Every row comes from one small tree of marks. The marks that hang from a mark follow it in brackets, in alphabetical order. Every link used is in the known rows. Which tree was each row made from?
Known rows
T{S{X{Y{M{C{H{A}}}}}}}: [ 13 -13 -12  23   5  13  -5  12  -5 -28   7  -7   8  11 -21 -34  -3  14
 -18  11  14  -1]
Y{M}: [-29   9 -28   5   6   3 -17  19   1  42  -8 -12  -3   2   0  -8 -18 -32
   2  16   3  16]
H{A C{M{Y{X{S}}}}}: [  0  13  36 -26 -20 -24   1  37  16 -40   8  16 -13 -26  25   5 -21  21
  44  15   6  48]
M{C{H{A}} Y{X}}: [ 14   2  30 -18  -8 -15   6 -24  23 -11  -4   2  21 -11 -19   6  24  -6
 -10 -10  12 -29]
N{T{S{X}}}: [ -1  -2   0  15   2  23 -25   6 -31  37   7 -11  -5  49  10 -14  -5 -17
 -48   6 -15 -58]
N{T{S}}: [ -5  -2   0 -10 -12  -1 -32  -3 -51  36  -9 -23 -15  55  22  -6 -14 -32
 -41   5  -6 -55]
C{M{Y{X}}}: [-17  21 -16  -6 -12 -34   1  -9  15  18   3  15  19  -6  23  32 -20   4
  20   8 -17 -32]
S{T X{Y}}: [-19   3  18  27  24  35  16 -17  10  20  40  16 -15  -6 -14 -19   4  24
 -34 -34 -22 -27]
A{H}: [-29  12 -20  14   2  29 -27 -32 -16  33  -2 -19 -25   9  25   6  -1 -40
 -47  -9  14 -28]
X{S{T} Y{M{C{H{A}}}}}: [ 25 -24   2   5   9   9  14  12  -8 -43   4  -1 -12 -11 -29 -20   5  23
  14 -21  18  42]
X{S{T} Y{M{C}}}: [  0 -12   8   3  14   8  18   8 -26 -15  -6  -3 -18  -3 -15  -9  10  27
  23 -14 -17  49]
Y{M{C{H{A}}} X{S{T}}}: [ 35 -30 -34  15  10   8   6  30  23 -29   0  14  14 -16 -51  -6  16  -4
  37   7  30  60]
X{S{T} Y{M{C{H}}}}: [ 25 -25 -21  15  20  11  28  -8 -15 -31   0   0  -9  -6 -10  -1   6  36
  15 -20   2  20]
N{T{S{X{Y}}}}: [-11   6  17   8   8   8 -10  -2 -43  14  15  -5 -17  37  27 -12 -15  18
 -44  -1 -25 -56]
T{S}: [-16   5 -17   2  -4  11 -26  -8 -42  41 -11 -19  -9  32  16 -16 -12 -36
 -49   8   0 -28]
M{Y{X}}: [-27  24  16 -14   3 -19   4 -17   5  33  -4  11   7 -13  13  17   1  -6
  -5   4  -9 -24]
M{C}: [-13   2  18  -6   0  15  -8 -22 -12  27 -11 -26  -1  18  -2 -10  22 -23
 -29 -13 -21 -15]
H{A C{M{Y{X}}}}: [-11  10  36 -25 -28 -27  -5  19  43 -21  21  16  -5 -15   3   0 -21   8
  32  11   6  15]
M{C{H{A}} Y{X{S}}}: [ 23   3  31 -16   0 -11  12  -8  -1 -28 -16   1  12 -22   5   8  23   8
  -2  -4  10   6]

Which tree is each row?
[  9  13 -26   2 -11 -14   7 -36   6   9   8  -3  14   8  33  27 -26   2
 -15 -21  -2 -82] => C{H M{Y}}
[ 12  -7  14  -5  -6  17 -12 -16   6  -1   0 -24   3   9 -14 -21  17 -30
 -41 -21  14 -25] => M{C{H{A}}}
[-16  11  -7  -1 -21 -13  -5 -21  34 -21  15  14 -16  -7  30  32 -14  10
  20  10  12 -12] => A{H{C{M{Y{X}}}}}
[-17  -5 -31   6   8 -11  -3  20  19  18 -16  -1  17  -3 -23   4  12 -14
  34  32  -7  39] => Y{M{C} X}
[ -5  25 -16  -4  -6 -29   8   6 -12   0 -10  14  12 -16  44  38 -21  19
  31  12 -17   3] => C{M{Y{X{S}}}}
[ 14   5  49 -24 -13  -1  -1 -38   6  -2  -7 -17   7   5 -14  -8  20 -14
 -39 -31   8 -50] => M{C{H{A}} Y}
[-24  13   4  19  15  17  -5  -8 -33  18  14   0 -13  14  23 -23 -13  15
 -50   3 -18 -32] => T{S{X{Y}}}
[ -4  -5 -29   5  14  -6   3  37  -7   0 -29  -3  10 -14   1   8  10  -1
  47  38  -6  75] => Y{M{C} X{S}}
[ -9  13  54 -30 -32 -10 -14   8  22 -13  18  -4 -18  -1   6 -12 -23  -1
   5 -11   1  -6] => H{A C{M{Y}}}
[ 35 -18   9   1  12   2  35 -37   5 -17  -4  18  14  -8 -14  22  35  25
   1 -25  -1 -20] => M{C{H} Y{X{S{T}}}}
[ 10 -11 -17   0  -6   7 -14  13  18  -1  -9 -20   9   6 -30 -19   5 -31
  -1   1  24  12] => Y{M{C{H{A}}}}
[  9 -13 -36   7   2  -8  -7  24  37 -12  -7  -1  23 -10 -38  -7   7 -21
  24  23  28  31] => Y{M{C{H{A}}} X}
[-12   0  19 -12 -25   6 -22  30  25 -12  22 -12 -21   4   6 -23 -28 -17
   6  -2   7  20] => H{A C{M}}
[ 18 -18 -58  18  19  -4  13  20   3 -18 -23  -2  16 -16   6  15   6   5
  36  31  16  47] => Y{M{C{H}} X{S}}
[ -3  -6 -17  12  19  15   7   9  -7  15   6  18  -6 -16  -6   5   6  -5
   7  -3  -1  30] => Y{X{S{T}}}
[ 10   5 -16   6  -3 -16  18  -4   3   2   8  31   9  -9   7  34 -11  23
  36 -11 -15  -3] => C{M{Y{X{S{T}}}}}
[-13   9  32 -21 -21 -10   1 -10  16  -1  12  -3 -14   5  26   5 -20  12
   7  -9 -13 -25] => H{C{M{Y}}}
[ 13  -6  34 -10   8  -1  23 -24  -5  -1 -10  17   5  -6 -20  16  39  18
  10 -19 -20  10] => M{C Y{X{S{T}}}}
[-11  -3  -7  21   9  10  -1   8 -21   0  -4  -6   3  23 -11 -23   2  20
  -8  20 -21   8] => T{S{X{Y{M{C}}}}}
[ -2   6  18  -5  12  -1  18 -12  -7  15   2  25  -2 -19  -5  17  10  11
   5 -12  -6   4] => M{Y{X{S{T}}}}
[ 20 -13 -36   6   8  -4  -1  41  10 -30 -19  -3  15 -22 -15  -3   6  -8
  34  28  30  67] => Y{M{C{H{A}}} X{S}}
